Each row was made from one small tree. The marks that hang from a mark follow it in brackets, in the order of their numbers. Every link used is in the known rows. Write each row's tree.
Known rows:
J294(J47 J67 J637(J113) J771): [  4.1 -17.4  15.7 -19.6   4.9 -15.9  -3.5  14.1  27.1  21.3  13.7 -34.3
  -6.8 -25.3 -15.5  -3.7 -21.4  15.3 -55.7 -20.6  35.8  12.6 -27.3  25.2
 -20.2]
J67(J294): [ 29.8  14.4   8.4 -31.7  29.2 -32.0 -19.1  55.1  15.0 -36.9  10.0 -24.3
 -31.2  -3.0  -2.8   0.1 -59.8  34.3 -43.4 -13.3  38.7  30.8  -6.2 -35.3
  -4.0]
J326(J113(J294 J637)): [ 33.0  -3.5  23.0 -49.9  -4.8 -53.2  20.3  29.9   4.3 -19.2  25.8 -21.0
   7.6 -13.9   1.4  19.3 -54.0   3.6 -26.8   8.6  59.4  30.9 -14.1 -37.6
 -21.7]
J326(J113(J637(J124(J294(J67) J645)))): [ 22.7  12.5   5.2 -43.8 -29.1 -68.2  46.6  16.2  20.2  -4.7  18.9   4.9
 -12.2 -32.6  23.1  43.4 -44.0 -10.8 -25.6  18.1  34.9   4.6 -41.6 -27.2
 -17.7]
J771(J124(J645)): [ 30.7  13.3 -30.0 -40.9  10.7 -20.0   4.1  26.9  23.2 -21.5 -10.0 -21.8
 -13.5 -20.7 -19.9   4.0 -41.4  27.7 -26.2  -7.9  28.9  23.1  -3.3 -50.8
   1.8]
J645(J294(J47 J771)): [ 21.9  -6.0   1.0   5.3   4.4 -27.6   0.0  38.2  19.0 -28.3  -3.7 -46.0
 -30.2 -11.1 -47.1 -37.8 -31.4  26.0 -28.7 -18.1  18.9  12.2   9.3   0.8
   6.8]
J326(J113): [ 19.8  19.3   2.7 -41.7  -2.9 -34.1  -7.9  42.0   6.2 -44.2   4.9 -25.8
 -23.7 -22.8  -8.4  27.0 -51.0  22.1 -17.3  -5.2  46.3  22.2  -9.7 -42.4
 -13.3]
J67(J294(J47 J637(J113) J771)): [ 33.6  -9.7  18.4 -12.8  40.6 -22.0 -12.3  31.3  25.3   5.4  32.3 -31.2
 -27.6 -17.7 -17.7 -20.6 -29.3  17.1 -72.6 -29.7  27.3  22.5  -6.0  12.8
  -8.1]
J124(J294(J67 J637(J113)) J645): [ 18.0   6.0 -14.7 -59.5 -13.0 -29.9  15.9  14.5  40.5  14.7   8.9   0.1
 -17.7 -23.5  14.0  28.2 -28.3  20.8 -57.1 -17.5  53.0   3.9 -50.6   5.3
 -34.3]
J113(J294): [ 24.6   1.2  14.7 -42.1   3.3 -32.3  -3.0  35.1  13.2 -20.0   7.4 -33.8
  -5.0  -1.5  -7.1   6.4 -44.7  25.3 -37.8   6.2  52.7  33.6  -5.4 -26.8
 -27.2]
J294(J47 J67 J637 J771(J124)): [ 12.0  -6.4  -9.2 -16.9   6.1 -16.2   1.2  13.8  25.4   3.2  -5.1 -42.2
  -7.0 -20.4 -24.6 -24.6 -41.0   1.7 -25.3 -17.1  32.0  10.2 -21.2  -2.5
  -1.4]
J637(J113(J294) J124(J645)): [ 25.3  -3.5  20.1 -40.2   1.5 -36.0  13.8   7.4  21.6  17.8  23.5 -18.0
  -4.7 -15.2   2.2  29.3  -8.0  14.1 -68.0  19.5  32.0  27.6  -3.2 -22.2
 -41.3]
J294(J67 J637(J113) J771(J124)): [  4.0   4.8  -8.4 -32.6  -6.2 -14.9 -11.9   5.6  23.2   5.4  10.6 -29.7
  -3.0 -17.4 -15.1  -6.6 -34.9   8.1 -37.2 -16.6  40.2  17.1 -43.0   0.6
 -24.7]
J771(J124(J294 J637)): [ 38.5  31.3 -37.5 -42.7 -12.8 -45.6  24.5  38.3  11.0 -45.4 -11.2  -4.4
 -22.3 -30.1  13.1  -7.9 -58.6   4.4 -11.3   4.5  24.7  19.0 -16.1 -41.9
  -6.5]
J113(J124(J294 J637 J645)): [ 44.9  25.6 -36.6 -54.5 -25.8 -46.5  52.7  37.6  25.7 -26.4   4.7   4.3
 -15.2 -31.6  23.4   8.4 -34.3  10.5 -23.0   4.9  21.6   4.3 -17.6 -25.8
  -2.4]
J294(J637(J113(J124 J326)) J771): [ 24.0  -8.2  -2.8 -37.2   0.9 -20.1   5.0  21.3   4.5   7.6  20.8 -32.8
   7.4  -3.7  -6.1 -19.4  -9.7  19.0 -32.9 -33.2  42.1  11.0 -16.5   4.6
 -14.1]
J326(J113(J124 J294(J47(J67) J637))): [ 20.2 -17.0  21.3 -42.4  -0.5 -31.6  37.6  30.3  -3.2  -5.7  23.6 -25.5
  -6.0 -21.7   1.1  12.2 -27.4  10.7 -23.6  -2.1  57.1  11.3  -6.9 -12.5
  -4.3]
J637(J113): [ 12.2   6.3   8.8 -38.8  11.6 -24.0 -12.6  33.9   9.3 -15.8   6.0 -28.0
 -12.7 -16.3  -8.4  18.5 -31.1  47.7 -47.3 -11.6  37.4  28.7 -13.5 -18.9
 -23.8]
J124(J294(J67 J771) J637 J645): [ 32.4  16.7 -26.0 -31.0 -38.4 -41.1  36.2  22.4  36.6 -29.8  11.2   5.9
 -16.9 -38.0   8.0  -3.0 -48.4 -20.1 -27.8  11.0  23.1  17.3 -30.4  -6.1
 -11.7]
J124(J637 J645): [ 40.8   6.3 -22.1 -47.2  -8.4 -32.1  21.0  34.4  27.7 -32.5  -3.5  -3.1
 -12.5 -30.3   0.4   8.3 -40.8  15.7 -38.1   3.8  33.5  32.4   2.7 -40.3
  -5.0]
J67(J294(J637)): [ 37.2   5.9   5.0 -45.2  29.1 -28.8 -18.4  49.4  22.7 -22.1  10.8 -23.5
 -31.7   3.7  -0.9  -5.2 -56.4  32.1 -52.5 -20.1  56.2  27.7 -15.1 -21.1
 -11.0]
J124(J294(J67 J637(J113) J771) J645): [ 22.2   5.7 -12.8 -42.1 -20.3 -27.8  15.2   7.1  41.2   9.2  22.7  -5.1
 -16.5 -22.9  -3.5   8.1 -27.7   3.7 -56.0 -12.2  40.9   9.8 -50.8  24.0
 -30.1]
J637(J124(J294)): [ 23.7  23.9   4.6 -32.7  -5.6 -52.0  10.7  38.3   5.2 -25.5  -0.4 -22.9
 -33.4  -9.6   7.3  16.4 -39.5  25.5 -33.8  16.8  24.6  18.0 -20.3 -14.2
 -22.7]
J645(J124 J294(J47 J67 J637 J771)): [ 19.0 -12.3  -8.3  -0.2  -7.2 -43.8   0.0  43.2  44.7  -9.9  10.4 -43.5
 -24.4 -10.8 -26.4 -36.3 -41.7   5.0 -36.4 -27.2  45.9   0.4 -18.2   1.4
  10.2]
J124(J294(J47 J637) J645): [ 45.5  -4.8 -19.9 -44.3  13.2 -33.5  28.3  31.5  35.3   3.8  -2.8 -13.9
 -28.6 -24.4  -7.1   2.3 -27.9  24.6 -51.3 -17.1  38.8   5.2  -9.8  -1.4
  -4.5]
J771(J124(J294(J47) J637(J113) J645)): [ 41.9  10.6 -38.7 -32.3   6.3 -38.1  46.8  19.0  28.4  -2.4  -0.4   5.2
 -18.3 -59.2  10.7   1.6 -22.9  -1.1 -40.2  -9.0   3.7   5.8   1.4 -33.0
  -2.4]
J47(J67(J294(J771(J124)))): [ 25.3  13.0  -0.1  -4.4  22.7 -23.1  -9.4  40.2  -2.8 -54.3  23.0 -19.2
 -31.5  -7.5 -29.5 -28.1 -64.2  12.2 -26.2  -3.2  18.7  46.0  -5.4 -30.2
  21.4]

Write each row's tree:
[ 42.2  15.4 -12.4 -26.4  24.1 -23.9 -19.4  31.4  21.7 -25.9  16.9 -30.1
 -28.5   0.5 -22.0 -35.4 -59.5   6.7 -39.0 -18.7  34.3  28.8 -16.7 -21.8
   0.2]
J67(J294(J637 J771(J124)))
[ 39.0  -2.2 -21.7  -8.7  -0.3 -58.9  19.6  63.8  30.8 -38.0  -1.2 -24.2
 -27.7 -31.4  -5.8 -26.1 -44.9  12.9 -30.2 -14.2  29.5   9.5  16.3 -43.6
  19.9]
J645(J124(J637) J294(J47))
[ 15.4 -13.7 -11.4 -17.3   1.3 -46.3   1.9  51.7  41.8  -4.8  -3.3 -37.0
 -24.8 -11.2 -10.3 -18.0 -43.7  22.0 -37.8 -32.6  58.1  -6.2 -18.4 -17.7
   6.4]
J645(J124 J294(J47 J67 J637))
[ 45.9   5.2 -11.6 -39.5 -28.3 -34.2  45.0  17.7  27.8 -14.8  27.3 -13.5
   7.9 -22.9   1.8 -14.0 -26.9 -15.3 -31.5  19.8  24.3  25.9  -2.4 -17.1
 -11.7]
J113(J124(J637 J645) J294(J771))
[  5.7   0.7  15.9 -44.1 -10.6 -35.7  -3.6  23.5  18.8   3.7  -5.6 -29.0
 -13.4  -2.8   9.5  19.2 -37.2  22.3 -42.4   6.1  52.3  16.3 -33.7  -5.9
 -29.9]
J294(J67 J637(J124))
[ 44.3  20.9 -30.9 -42.8 -19.8 -50.4  64.5  36.3  23.7 -20.8  10.4   3.8
 -21.5 -61.7  24.3  18.1 -27.6 -12.1 -12.6  -2.4  14.3 -11.5  -4.1 -35.9
   6.3]
J326(J113(J124(J294(J47) J637 J645)))
[  8.2   8.9 -12.6 -18.9 -13.2 -50.3  -8.1  57.2  33.5 -35.2  -0.6 -32.7
 -23.4  -6.0  -7.4  -5.2 -55.7  25.6 -22.9 -17.8  52.6   7.0 -25.2 -40.0
   0.7]
J645(J124 J294(J67))
[ 21.7 -21.4  -9.5 -14.5 -11.2 -18.5  15.0  16.5  49.9   7.2  -4.3 -29.2
 -21.3 -16.1 -37.0 -29.3 -25.7   7.4 -42.0 -25.9  38.9  -1.3 -13.2  13.2
   0.9]
J124(J645(J294(J47 J67 J637 J771)))
[ 12.0  10.3 -10.8  -1.8 -22.0 -48.1  -9.5  49.3  33.8 -40.9  14.6 -36.7
 -24.1  -5.8 -24.6 -24.0 -54.4   9.3 -22.4 -13.9  39.9  11.5 -24.4 -20.0
   4.7]
J645(J124 J294(J67 J771))
[  8.4   6.6  11.7 -63.0 -27.4 -35.1  18.1  20.6  19.0   4.2  18.8 -28.1
   3.9 -11.1  23.5  25.7 -42.1  -3.4 -15.6  -3.3  72.7  -2.5 -43.2 -20.8
 -34.3]
J326(J113(J124 J294(J67 J637)))
[ 29.9 -11.3  29.3 -35.8   4.2 -45.1  17.1  18.3  11.3  11.4  14.7 -32.9
 -16.7 -22.0   3.4  18.6 -24.7  -8.6 -44.1  12.9  50.1  12.1   1.7 -19.3
 -31.0]
J326(J113(J294(J47 J637(J124))))
[ -1.0 -31.3  24.7 -21.6  16.6 -24.6   9.4  18.6  11.2  26.5   7.2 -27.5
  16.1 -23.3  13.4   5.1 -14.5   1.6 -37.7 -23.4  48.2  10.8   0.9 -22.3
 -27.0]
J637(J113(J294(J47 J67) J326))
[ 15.3  12.1  -8.8 -54.3 -14.6 -36.5   5.1  34.0  25.3 -13.0  -4.5 -16.6
 -20.8  -7.2  13.6  13.1 -55.1  22.1 -31.9  -9.7  61.2   7.5 -50.2   3.5
 -27.5]
J124(J294(J67 J637))
[  7.2   7.1  -4.8 -42.0 -16.6 -32.8  16.2  10.5  20.0  -1.3   6.6  -8.1
  11.8 -31.4  26.6   8.2 -40.5 -12.9 -31.0   8.1  40.4  22.6 -22.7 -38.9
 -36.5]
J771(J124(J637(J113(J294(J67)))))
[ 22.3  15.7 -20.8 -40.0   0.0 -32.0   7.4  26.2   9.8 -23.8  -2.2 -11.3
  -5.9 -35.4   6.9   3.1 -38.5  16.4 -30.7  -5.3  23.7  28.4  -7.4 -44.3
 -15.2]
J771(J124(J637(J113)))
[ 12.3 -29.8  31.7 -29.4   8.8 -44.1  29.3  27.0  18.5  16.8   8.8 -30.1
  20.9 -12.5   5.8   4.2 -44.0  10.9 -40.9   2.2  48.1  20.8 -15.6 -12.7
 -13.4]
J113(J294(J47 J67) J637)
[ 23.0  15.6 -21.1  -8.8  -8.5 -26.6  -9.1  29.2  15.0 -44.5  -8.5 -41.7
 -26.1  -3.2 -46.4 -41.1 -47.7  19.5 -10.3 -14.7  22.9  17.2  -6.5 -24.6
   3.7]
J645(J294(J771(J124)))
[ 18.5  11.1 -23.0 -21.6 -29.5 -58.6  10.4  57.8  35.9 -44.6  -0.9 -15.2
 -20.9 -20.9  10.5 -11.9 -61.2   4.5 -20.4  -7.3  47.8  10.3 -17.3 -46.6
   3.2]
J645(J124(J637) J294(J67))
[ 39.8 -10.5 -23.6 -20.5  -4.3 -34.9  33.4  37.7  36.6 -23.7 -16.2 -11.0
 -24.2 -36.0 -15.5 -18.9 -26.6  14.7 -34.7 -13.5  23.0   8.1  22.2 -32.1
  10.7]
J124(J637 J645(J294(J47)))
[ 41.1  -5.5  -7.0  -7.6   7.2 -51.4  21.8  53.0  14.5 -30.4  31.9 -19.7
 -34.6 -20.7 -20.1 -22.3 -46.2  10.1 -43.0  -6.6  35.2  27.9 -15.0  10.8
  19.8]
J645(J124(J294(J47(J67) J637 J771)))
[ 13.4  28.1 -18.9 -47.9 -38.8 -48.5  41.0  41.0  17.7 -26.9  -0.5  -6.1
  -8.9 -28.3  41.2  10.4 -49.0   5.6  -7.7   5.2  30.7  -1.0 -41.5 -16.6
 -14.0]
J113(J124(J294(J67) J637))
[ 39.4  20.1 -13.3 -29.2 -24.8 -40.2  17.8  16.2   8.4 -42.8  20.8 -18.0
  -5.1 -37.1  -3.8 -12.4 -55.0 -42.1  -5.6  18.7  33.1  31.8  -1.8 -48.9
 -16.4]
J326(J113(J294(J771(J124(J637)))))
[ 17.4 -15.1  28.3 -29.2 -16.3 -43.0  17.8  16.9  18.0  -3.4  27.4 -28.1
  22.2  -1.3  -7.6  -8.2 -51.8  -3.3 -35.9  13.0  47.9  36.1 -31.9   0.0
 -20.2]
J113(J294(J67 J771) J637)
[ 27.5  -5.8  -3.7 -27.7  12.1 -32.3  25.7  16.8  13.8   4.7   5.7 -20.1
   5.8 -42.1   8.9  -6.2 -26.7  -5.2 -40.3   0.5  21.2  23.3  11.0 -37.2
 -20.1]
J771(J124(J637(J113(J294(J47)))))
[ 32.2 -14.4   5.6 -20.7  15.6 -20.5  -1.8  31.4  19.6  -6.3   5.5 -43.4
 -17.3 -12.9 -32.0 -22.4 -31.9  22.4 -45.9 -15.5  34.4  23.9  -2.5  12.7
  -4.2]
J294(J47 J637 J771)
[ 32.0   3.5 -27.3   4.2  -8.1 -32.6  20.2  28.7  20.2 -36.4 -13.2 -31.6
 -21.6 -31.6 -32.1 -54.4 -39.5  -4.2 -11.4 -10.3   6.4  12.7  16.8 -23.7
  15.7]
J645(J294(J47 J771(J124(J637))))
[  2.6 -18.3   3.7 -47.8   3.9 -20.1  -9.1  21.3  14.1  12.3  -2.1 -19.4
   5.0 -10.2  12.5   9.3 -26.2  21.1 -38.4 -36.8  67.8  12.5 -28.2 -12.3
 -28.7]
J294(J67 J637(J113(J326)))
[ 17.5  15.7 -29.0 -24.6 -10.5 -44.0  35.8  30.8  20.3 -18.5 -17.8  -9.3
 -15.0 -47.1  22.4  -5.9 -51.1  -9.8 -10.0  -3.3  16.5   0.7 -18.8 -31.1
  -0.9]
J771(J124(J294(J47 J67) J637))
[ 28.1 -11.2   2.9 -32.0  11.3 -35.9  24.3  44.4   2.0 -20.0   0.0 -14.0
 -31.5 -16.6  -9.3  -2.3 -40.1  34.1 -40.3  -7.8  43.9  20.2 -14.3  10.9
   2.5]
J124(J294(J47(J67) J637))
[ 31.0  23.8  -3.6 -53.7 -18.0 -62.8  44.0  41.1  -0.3 -27.2  22.4 -12.5
  -5.0 -21.5  16.3  21.6 -49.8  17.3  -6.6  -2.4  36.3   0.3 -39.0 -24.0
  -4.5]
J326(J113(J124(J294) J637))
[ 14.1   2.5 -16.0  -4.7  -8.3 -27.0  18.7  20.4  20.1 -19.6  -7.2 -25.1
  -3.0 -43.5  -7.6 -25.1 -45.8 -18.7 -12.5   0.4   9.5  16.3  -5.1 -23.4
   7.0]
J294(J47 J67 J771(J124(J637)))
[ 40.5  -7.5  12.1 -13.1  36.6 -24.4  -9.8  41.0  26.1 -10.2  20.0 -36.4
 -32.2  -8.3 -23.0 -31.3 -44.1  14.0 -57.3 -23.3  30.9  25.4  -0.3   3.7
   3.5]
J67(J294(J47 J637 J771))
[ 23.0   1.5 -27.9 -43.2 -20.7 -41.2  37.8  21.1  24.9  -5.5   3.1  20.3
  -2.2 -44.4  37.3  12.6 -26.4 -13.1 -30.3 -16.5  39.1   7.4 -20.1 -30.2
 -19.3]
J124(J294(J67) J637(J113(J326)) J645)
[ 34.0  -2.5  15.7 -21.3  19.5 -24.3  -9.7  43.4   5.7 -40.3  29.7 -16.3
 -34.4   3.2 -24.1 -23.6 -58.8  22.0 -50.0  -8.2  45.1  47.3 -14.5   4.1
   5.7]
J47(J67(J294(J637 J771)))
